Each row was made from one path, in order. Every step used is in the known rows, and no mark comes twice. Write each row's path.
Known rows
rapo komok tati salu nanoz pemopal: [ 0.15 -0.42  2.27  1.00 -1.10 -1.60 -0.58 -0.24 -0.66  0.24 -0.90 -2.74
  3.25 -0.74  0.64  0.29  0.27  0.47  0.72  1.94 -0.49 -0.32 -1.10 -0.10
 -1.91  0.14  2.08  0.35  0.34 -1.88  1.32  2.15  1.99 -0.48]
pemopal salu nanoz tati komok: [ 1.57 -1.34  2.07  0.17  1.05 -1.12  0.41  0.47 -0.93  1.56  0.82 -2.92
 -2.44  0.52  2.52  2.67 -0.96 -2.43  1.34  1.02  0.10 -1.83  3.56 -0.01
 -1.20 -0.17 -0.15 -1.52  1.64 -1.48  0.60  0.28  2.19  0.64]
rapo nanoz salu komok tati: [ 2.87 -0.51 -1.48 -2.14 -0.47 -6.37  2.01  3.92  0.16 -2.72  0.26  2.74
 -2.01 -0.86 -2.68  1.13 -0.05  3.90  2.86  1.42 -0.38 -1.39 -0.71 -0.60
 -0.48 -0.63  0.03  0.58  3.12 -3.91  0.43 -6.06  3.73 -0.13]
rapo tati nanoz: [-1.46  2.11 -0.64 -1.10 -1.57  1.57 -1.86 -0.76 -0.11  0.18 -3.01  0.24
  3.42  0.24 -2.31  1.95 -2.35  2.74  6.46 -0.61  0.02 -1.44  1.00 -0.63
  0.55  0.16 -0.61 -0.33 -0.64  0.17  0.67 -3.05 -0.15 -0.59]
pemopal salu nanoz tati komok rapo: [ 0.61 -2.20  1.72 -0.28  1.07  2.18 -1.13 -0.55 -0.32  1.67  0.81 -3.50
 -2.96  1.47  1.98  2.23 -0.01 -4.01  1.11  0.86 -0.03 -1.65  1.48 -0.18
 -1.67  0.18 -0.85  0.05  2.26 -3.27 -1.64  0.10  3.17  0.85]
nanoz tati pemopal salu: [-0.13 -2.83  1.55  0.28  1.18 -1.82 -0.45  2.41 -1.27  2.92  0.04  0.35
 -2.04  0.69  1.44 -3.31 -1.33  0.46 -1.72  0.71 -0.33 -1.45  3.75 -1.30
 -1.21  0.77  0.64 -2.78 -2.48  1.84  3.38 -0.53  1.69  0.10]
komok tati pemopal salu nanoz: [ 1.65 -3.71  0.62  2.51 -0.36 -5.14 -0.96  1.56 -2.31  0.37 -2.07 -4.52
  2.93  0.94  1.30 -2.97  0.19 -0.59  1.13  1.74  1.78 -2.37  4.33 -0.28
 -2.82  0.62  2.51 -0.76 -0.41  1.16  1.62  0.81  4.53  1.16]
nanoz tati salu: [-1.62  0.46  1.37  0.07  0.02 -0.49 -0.48 -0.22  0.35  0.90  2.67  3.78
 -1.98 -0.72  0.72  0.10 -1.34 -0.89 -0.47  1.04 -1.51 -0.91  2.17 -0.31
 -0.21  0.70 -1.09 -1.92 -2.19 -0.53  1.90 -2.04  1.74 -0.27]
salu nanoz tati: [-1.54 -1.84  1.82 -0.76  1.62 -1.14  0.25 -1.29  0.32  0.85  0.54 -1.58
 -1.19 -0.12  0.39  2.23 -1.09 -3.38 -1.05  0.95 -0.30 -2.31  1.96  0.31
 -0.87  0.32 -0.16 -1.36  1.18 -1.64  1.17  2.03  1.47  0.16]
tati salu nanoz pemopal: [-0.39 -0.76  2.71  2.18 -0.35 -1.85  1.36 -0.39  0.84  0.54  0.33 -0.85
  1.93  0.50 -2.01  0.97 -0.76 -1.40 -1.14  3.14 -1.14 -0.24  1.45 -0.92
 -1.34  0.36  1.76 -1.18 -0.50 -1.43  2.94  0.82  3.00 -0.34]
rapo komok tati: [ 0.65  0.41 -0.60 -1.27 -0.77  0.11 -1.94 -0.01 -1.41 -0.13 -1.21 -1.52
  1.39 -1.22  2.73 -0.76  1.01  1.64  2.21 -1.16  0.65 -0.17 -2.58  0.63
 -0.53 -0.24  0.59  1.58  0.75 -0.34 -1.56  1.23 -1.11 -0.16]
komok rapo nanoz salu: [-0.34 -1.95 -0.29 -0.93 -0.49  1.08  0.68  1.73  1.47 -0.10 -0.73  1.11
 -2.43  0.65 -4.05 -0.01  0.77 -0.43 -0.81  0.05 -0.99  0.53 -2.96 -0.77
 -0.06 -0.32  1.03  1.55  2.03 -5.25 -1.26 -5.18  2.30 -0.94]
nanoz salu: [ 2.10 -1.81  1.16 -0.73 -0.04 -0.60  0.20  2.06  0.43  0.37 -0.83 -0.78
 -1.54  0.10 -1.63  0.22 -1.20  0.31  0.46  0.80 -0.30  0.56 -0.26 -1.00
 -0.16 -0.65  0.54  0.08  0.66 -1.17  0.36 -0.49  1.38 -0.69]
salu komok tati: [ 2.26  0.91 -1.36 -1.90  0.25 -4.00 -0.29  1.42 -0.76 -2.29  0.65  1.19
 -0.12 -0.59  0.83  0.60  0.10  3.43  3.62  1.08  0.43 -1.67 -0.06 -0.04
 -0.68  0.13 -1.87  0.49  1.98 -0.32 -0.61 -1.19  2.55  1.14]
salu komok rapo tati nanoz: [-0.25  2.78 -1.70 -1.77 -0.30  3.63 -2.62 -0.95  0.78 -0.47 -1.68  1.11
  2.48  1.12 -2.57  2.86 -1.57  2.72  6.77 -0.09 -0.28 -2.41 -0.47 -1.03
  0.09  0.48 -3.76  1.18  1.13 -1.81 -1.50 -3.08  1.89  0.24]
rapo tati: [-0.33  1.65  0.51 -2.09 -1.36  0.80 -0.75 -1.97  0.07  0.31 -1.69 -2.16
  0.60 -0.49 -0.56  0.12 -0.59  1.86  4.70 -0.29  0.10 -0.40 -1.03 -0.07
  0.25 -0.08  0.55  0.07  0.73 -0.70 -0.61 -1.29 -1.09 -0.64]
pemopal salu: [ 1.94 -1.58  0.81  0.78  0.12 -0.75  0.89  1.89 -1.03  0.60  0.66 -1.18
 -0.43  1.05  0.92 -0.48  0.30 -1.02 -0.10  0.52  1.02  0.21  2.06 -0.67
 -0.78 -0.20  1.63 -0.91 -0.18  0.74  0.10  0.09  0.78  0.22]
nanoz salu komok: [ 3.93 -0.55  0.03 -1.22  1.14 -2.04  1.28  3.10  0.63 -0.52  0.79  0.21
 -2.06  0.09 -1.11  1.71 -1.45  1.62  1.27  1.44 -0.56 -0.43  0.23 -1.24
 -0.16 -0.65 -1.71  0.33  1.44 -1.42  0.82 -0.59  2.61 -0.16]
pemopal salu komok rapo nanoz: [ 1.49 -0.39 -1.64  0.25  0.51 -0.03  2.34  2.67  0.18 -0.49  2.47  1.37
 -1.92  1.66 -0.92  1.00  1.97 -0.49 -0.72  0.50  0.23 -0.98 -0.24 -0.78
 -0.73 -0.06 -0.56  0.73  2.00 -3.32 -1.31 -4.34  2.86  0.46]
nanoz pemopal salu komok: [ 3.52 -0.75  1.80 -1.06  1.32 -2.40  3.00  3.67 -0.13  0.35  1.17 -0.34
 -1.76  1.46 -0.98  0.69 -0.64  2.77  0.00  2.78 -0.28  0.01  1.08 -2.21
 -0.76 -0.33  0.39 -1.86  1.32  0.03  2.02  0.58  1.73  0.00]
komok rapo tati salu nanoz pemopal: [-1.73 -0.06  2.94 -0.37 -1.55  2.59 -1.03 -3.47  1.39  0.93 -1.62 -3.78
  1.84  0.92 -3.11  0.88 -0.38 -0.74  3.35  2.65 -1.18 -0.61 -1.60 -1.09
 -1.30  0.58  1.17  0.28  1.01 -3.88 -0.07 -0.66  3.16 -0.69]

Which path is each row?
[-0.28 -1.39  2.37  0.76 -1.25 -4.39  0.19  0.07 -0.18 -1.11 -0.57 -1.23
  2.16 -0.16 -1.78  0.03 -0.24  0.97  1.77  3.64 -0.46 -0.83  1.03 -0.55
 -1.93  0.43  2.25 -1.01  0.57 -1.67  2.02 -0.37  4.44  0.19]
komok tati salu nanoz pemopal
[ 1.43 -1.25  1.20 -0.99 -0.65 -0.12 -1.21  3.98 -1.91  0.91 -3.02 -0.38
  2.91  0.89 -0.50  0.47 -1.07  4.39  2.85  0.58  0.70 -0.01 -0.13 -1.77
 -1.17 -0.20  2.32 -0.93 -0.19  0.79  1.46  0.12  0.58 -0.55]
rapo komok tati nanoz pemopal salu
[ 2.34 -1.02 -1.81 -0.42 -0.58 -7.04  1.12  4.30 -0.28 -1.35 -1.13  2.31
 -0.52 -0.78 -2.57 -2.43 -0.62  5.73  1.73  1.46 -0.83 -1.87  0.44 -1.01
 -0.91  0.10 -0.03  0.29  0.75 -2.18  2.87 -6.38  4.52 -0.03]
rapo nanoz salu komok tati pemopal
[ 1.03  0.79 -0.36 -1.83  0.19 -3.54 -0.48  3.34 -0.17 -1.87 -1.52  3.65
  1.92  0.44 -3.54  2.13 -2.04  6.99  4.34  2.32 -0.54 -1.82  0.72 -1.76
 -0.59  0.38 -1.50 -1.12  1.19 -0.23  2.38 -2.39  3.37  0.48]
salu komok tati nanoz pemopal
[ 2.98 -0.90 -0.48 -0.18  1.24  1.49  0.11  2.03 -0.21 -0.07  1.92 -0.91
 -1.46  2.00  0.81  0.60  1.08 -1.29  0.53  1.04  0.82 -0.86  0.28 -1.16
 -1.12  0.09 -1.66  0.68  1.36 -1.21 -1.86  0.00  2.69  0.98]
pemopal salu komok rapo
[ 2.16 -0.13 -0.08 -2.17 -0.07  1.38 -2.16  0.44  0.88  1.25 -2.70 -2.63
 -0.54  0.71 -2.24 -2.09 -1.64  3.79  4.69  1.03 -1.06 -1.45 -1.69 -1.92
 -0.64  0.20 -2.40  1.47  0.55 -2.21  0.17 -2.56  3.53 -0.42]
nanoz salu komok rapo tati pemopal
[ 0.06  0.37 -0.16  0.82 -2.11 -3.16 -1.60  0.41 -0.82 -1.76  0.95  2.36
  1.24 -0.88  0.79 -1.10  0.44  1.81  2.79  1.21 -0.01 -0.51  1.16  0.12
 -0.99  0.54  0.40 -0.15 -1.19 -0.08  0.20 -3.00  2.97  0.55]
komok tati salu
[ 0.42  1.27 -0.66 -0.34 -0.53  4.02 -2.19 -1.41  0.33  0.07 -0.32 -0.63
 -1.14  0.50  0.55  0.39  0.93  0.32  2.47 -0.56 -0.88  0.41 -2.37  0.17
 -0.03  0.03 -2.37  2.38  1.29 -2.51 -2.82 -2.33  0.62  0.50]
tati komok rapo
[-2.18  1.24 -0.89 -1.63 -1.36  5.35 -3.57 -1.96  0.51  0.38 -3.32 -0.17
  2.80  1.15 -3.10  1.58 -1.25  1.61  6.19 -0.85  0.07 -1.42 -0.98 -0.75
  0.19  0.57 -1.29  1.06  0.14 -1.67 -1.75 -3.34  0.60 -0.28]
komok rapo tati nanoz
[-0.26 -0.32  0.73  3.98 -0.71 -1.59  0.30 -1.12  0.16  0.10  1.29 -0.71
  2.60  0.12  0.33  1.40 -0.08 -4.28 -0.46  1.58 -0.12 -1.16  2.87  0.36
 -1.22  0.35  0.52 -0.03 -1.17 -1.02  1.28  0.42  3.09  0.26]
tati salu nanoz
[ 0.75 -0.61  0.65  0.19 -1.19 -0.73 -0.78  0.48 -1.39  2.22 -2.67 -3.50
  1.37  0.65  0.49 -3.72 -0.90  2.42  3.78  0.21  0.56 -0.86  2.31 -1.08
 -0.96  0.30  1.92 -1.23 -1.95  1.89  1.94 -1.61  0.86 -0.38]
rapo tati pemopal salu
[ 1.65  1.27 -1.04 -1.16 -0.33  3.08 -1.78  1.15 -0.22  0.20 -1.00 -0.49
  1.79  2.14 -1.48  2.61 -1.24  1.73  7.10  0.30  0.81 -2.24  1.51 -1.67
 -0.57  0.25 -2.24  0.15  0.59 -0.97 -1.39 -3.06  2.56  0.43]
pemopal salu komok rapo tati nanoz
[ 4.24 -0.68 -0.57 -1.06  0.20 -4.77  0.58  3.51 -1.73 -1.86  1.75 -0.07
 -0.71  0.46  1.78  0.39  0.41  2.44  3.53  1.77  1.50 -1.55  2.17 -0.70
 -1.41 -0.12 -0.29 -0.59  1.62  0.55 -0.52 -1.15  2.98  1.23]
pemopal salu komok tati
[ 1.25  3.76 -0.39 -0.26 -1.39 -0.86  0.05 -0.77  0.37 -0.73  1.63  1.47
  1.10 -0.72  0.15  1.20 -0.97  2.45  5.46  1.25 -0.76 -1.26  0.95 -0.46
 -0.02  0.21 -2.11 -0.09 -0.84 -0.58  0.68 -2.98  1.52 -0.23]
rapo tati salu komok
[ 2.37 -1.34 -0.83  1.63  1.33  0.57 -0.75  2.41 -0.70  1.30  0.51 -0.95
  0.01  2.19  0.93 -2.90  0.44  0.67 -0.62  1.03  0.20 -1.36  1.56 -1.56
 -1.68  0.74 -1.86  0.40 -0.92  0.53  0.40 -0.51  3.83  1.04]
tati pemopal salu komok rapo
[-2.51 -2.75  0.13  0.44  0.63  0.01  0.19  1.77 -0.34  2.48  0.09  1.84
 -3.01  1.23 -1.06 -3.44  0.62 -0.18 -3.14 -0.12 -1.00 -1.58  1.08 -1.03
 -1.09  0.98  0.91 -1.37 -1.27 -2.27  1.64 -5.06  2.69 -0.17]
komok rapo nanoz tati pemopal salu
[-0.77 -0.01 -1.42 -0.28 -1.16 -1.65 -2.54  1.28 -0.97 -1.63 -2.03  2.92
  3.17  0.04 -1.48  1.09 -1.14  2.93  4.38  0.09  0.68 -1.68  1.72 -0.31
 -0.54  0.41 -0.40 -0.29 -0.34  0.44  0.34 -2.89  2.01  0.71]
komok tati nanoz
[-0.32 -0.43  0.30 -2.29 -1.41  4.70 -3.23  0.20  0.94  0.69 -4.27 -1.04
  1.29  1.26 -4.46  1.79 -2.47  1.92  6.86 -0.09 -0.35 -0.86 -1.13 -1.74
 -0.07 -0.10 -0.85  1.17  0.78 -2.93 -1.34 -3.92  2.35 -0.93]
komok rapo tati nanoz salu
[ 4.29 -0.98 -0.21 -2.60  0.24 -4.46  0.00  3.47 -0.27 -2.26  0.28  0.13
 -1.61 -0.45 -0.71  0.87 -1.06  3.31  4.04  1.95  0.14 -1.04 -0.16 -1.07
 -0.84 -0.43 -1.38  0.52  2.41 -1.76 -0.26 -1.78  3.83  0.38]
nanoz salu komok tati
[ 4.01 -1.28  1.40 -2.45  0.54 -5.09  1.75  4.08 -1.07 -1.26  0.38 -0.27
 -1.49  0.90 -0.64  0.02 -0.07  5.07  2.67  3.13  0.36 -0.63  0.49 -1.94
 -1.40 -0.14  1.01 -1.56  2.36  0.09  1.28 -0.73  3.04  0.64]
nanoz pemopal salu komok tati
[ 0.40  0.11  0.10  2.58 -1.44 -1.65 -1.69 -1.03 -1.22 -0.27  0.25 -2.34
  4.02 -1.09  3.22  0.55  0.85 -1.95  1.68  0.49  0.66 -1.20  0.23  1.03
 -1.77  0.17  0.86  1.39 -0.36 -1.44 -0.40  1.52  2.05  0.15]
rapo komok tati salu nanoz
[-0.23  1.26  0.86 -2.08  0.61  0.30 -0.84 -0.34 -0.09  0.81  0.82  1.46
 -3.54 -0.96  1.60  1.15 -1.19  1.73  1.87 -0.29 -1.59 -0.63  0.15  0.16
  0.44  0.05 -2.28 -0.73  0.66 -1.19  0.44 -2.18  0.08  0.03]
nanoz tati komok
[ 1.73 -1.20  0.61 -0.33  2.32 -3.10  0.70  3.26 -1.11  2.03  1.62  1.52
 -2.58  0.70  1.89 -1.86 -1.56  1.97 -1.23  1.48 -0.53 -2.49  4.15 -1.51
 -1.25  0.68 -1.84 -2.63 -1.69  1.41  3.59 -0.41  2.82  0.56]
nanoz tati pemopal salu komok
[ 2.51  0.01 -1.06 -0.83  0.32 -3.47  3.40  3.91  1.08 -1.04  1.27  2.85
 -2.27 -0.29 -2.93  1.95 -0.46  1.69  0.25  0.97 -0.99 -0.71 -0.38 -0.93
  0.28 -0.71 -0.49  0.32  2.12 -3.80  1.27 -4.72  2.36 -0.82]
rapo nanoz salu komok
[-0.72 -0.69  1.93 -2.38 -1.07  4.02 -1.48  0.86  0.17  1.50 -3.78 -1.83
  1.47  2.62 -4.32  0.76 -1.57  3.13  5.37  1.25 -0.22 -0.42 -0.52 -2.66
 -0.66  0.24  1.35 -1.00  0.57 -1.21  0.18 -2.64  1.56 -0.75]
komok rapo tati nanoz pemopal salu
[ 0.33 -3.27  2.42  0.16  1.67 -2.03  1.21  0.72 -0.76  1.49  1.00 -2.82
 -1.84  1.03  1.33  2.03 -0.83 -4.12 -1.08  1.47  0.70 -2.21  4.00 -0.41
 -1.56  0.06  1.34 -2.38  0.87 -0.92  1.25  2.16  2.38  0.38]
pemopal salu nanoz tati
[ 1.16 -1.31 -0.09  0.24 -0.24  0.29 -0.82  3.15  0.39  0.19 -2.22  1.97
  1.32  0.78 -3.36  2.00 -2.84  1.09  1.92  0.41 -0.34 -0.39  1.95 -1.49
 -0.04 -0.32 -0.30 -0.18 -0.72 -0.46  1.62 -2.39  2.26 -0.61]
tati nanoz salu
[ 3.75 -1.50 -0.59 -0.67  0.22 -5.73 -0.96  3.91 -0.74 -0.88 -1.55  0.32
 -0.15 -0.43 -0.71 -2.68 -1.56  5.06  3.09  1.93 -0.44 -1.67  1.24 -1.44
 -1.36  0.19 -1.31  0.21  0.14 -0.09  2.08 -2.31  4.76  0.58]
nanoz salu komok tati pemopal
[ 0.30  1.48  0.28 -0.32  1.19 -2.10  0.41  0.80  0.56  0.02  4.39  4.68
 -2.37 -0.69  1.08  1.44 -1.52  0.34 -0.11  1.78 -1.74 -1.88  2.45 -0.67
 -0.19  0.64 -3.45 -1.75 -1.31 -0.83  2.20 -2.02  2.65  0.23]
nanoz tati salu komok
[ 2.60 -1.31  1.48 -1.59  1.52  1.24  1.42  2.76  0.44  0.57  0.85 -1.11
 -2.29  2.40 -1.48  0.50  0.38  1.68 -0.18  2.66 -0.45  0.10 -1.15 -2.36
 -1.20  0.05 -0.37 -0.46  2.11 -1.72 -0.18  0.19  2.88  0.27]
nanoz pemopal salu komok rapo
[-4.50 -1.49 -0.61 -0.32  0.64  0.81 -0.67 -0.33  0.72  1.88 -0.46  3.07
 -2.36  0.17 -1.99 -3.02  0.46  0.80 -2.96 -0.49 -1.95 -1.75 -1.10 -0.40
 -0.25  1.22 -0.54 -0.50 -0.93 -3.10  1.49 -5.32  1.88 -0.38]
komok rapo nanoz tati pemopal
[ 1.71  2.42 -0.91  1.83 -0.11 -1.92  0.67  1.17  0.30 -0.77  3.37  3.42
  0.42 -0.19  0.77  0.75 -0.42  0.36  0.72  1.59 -0.89 -0.85  2.10 -0.45
 -0.34  0.35 -2.57 -0.16 -1.48 -0.04  1.39 -1.63  2.79  0.48]
tati salu komok
[-1.23  0.00  0.87 -0.39 -0.01  0.64 -0.07  1.78  0.54  0.45 -2.32  2.60
  1.91  0.99 -4.28  1.31 -2.28  3.68  0.76  1.23 -0.99 -0.09  0.51 -1.76
  0.18  0.25  0.27 -1.57 -0.70  0.38  2.91 -1.24  0.93 -0.65]
tati nanoz pemopal
[ 2.55 -0.28  0.73 -0.21  1.09 -1.43  1.71  4.87 -0.25  0.43 -0.10  2.47
  0.93  2.10 -2.91  2.60 -2.25  3.73  1.40  2.46 -0.14 -1.02  3.05 -2.64
 -0.68 -0.06 -0.48 -2.19 -0.15  1.05  3.41 -0.92  2.84  0.06]
tati nanoz pemopal salu komok
[ 0.76  2.04 -0.70 -3.03 -0.09  3.04 -1.25 -2.14  0.90 -0.43 -0.36 -1.84
 -0.31  0.51 -0.51  1.11  0.17  1.67  5.40  0.19 -0.25 -1.35 -2.83 -0.55
 -0.03  0.19 -2.78  1.64  2.32 -2.55 -2.56 -1.69  1.01  0.14]
salu komok rapo tati
[-1.12  2.10 -0.98  0.30  0.39 -3.83  2.63  1.55  0.90 -0.52  4.65  7.23
 -2.71 -1.09 -0.61  1.72 -0.39  0.63 -1.15  1.13 -2.07 -2.12  1.83 -0.25
  0.11  0.61 -2.17 -1.63 -0.76 -3.00  2.75 -6.15  2.71 -0.28]
rapo nanoz tati salu komok
[ 1.80 -2.69  1.29  1.87  0.50 -1.79  1.34  0.79 -0.97  0.77  0.22 -4.39
  1.19  1.46  0.82  1.50  0.32 -4.28 -0.21  1.25  1.68 -1.18  3.52 -0.19
 -1.65 -0.27  2.18 -0.69  0.86 -0.20  0.26  2.54  2.17  0.50]
pemopal salu nanoz
[-2.02 -1.13  0.83 -0.51  1.27 -1.34 -1.33  0.31 -0.31  2.20 -0.59  1.64
 -1.40 -0.40  0.56 -2.91 -1.57  1.49 -1.56  0.18 -1.42 -1.60  1.83 -0.58
 -0.36  0.99 -1.10 -1.97 -2.37  0.90  3.17 -0.67  1.25 -0.08]
nanoz tati pemopal
[ 0.99 -0.10 -0.97 -0.91 -1.22  1.81  0.11  1.37  1.21 -0.18 -0.89  1.09
 -2.88  0.16 -2.81  0.54  0.55  1.04  1.49 -0.38 -1.53  0.86 -3.41 -0.41
  0.26 -0.60 -0.44  2.52  2.67 -5.88 -1.79 -6.91  2.10 -0.75]
tati komok rapo nanoz salu
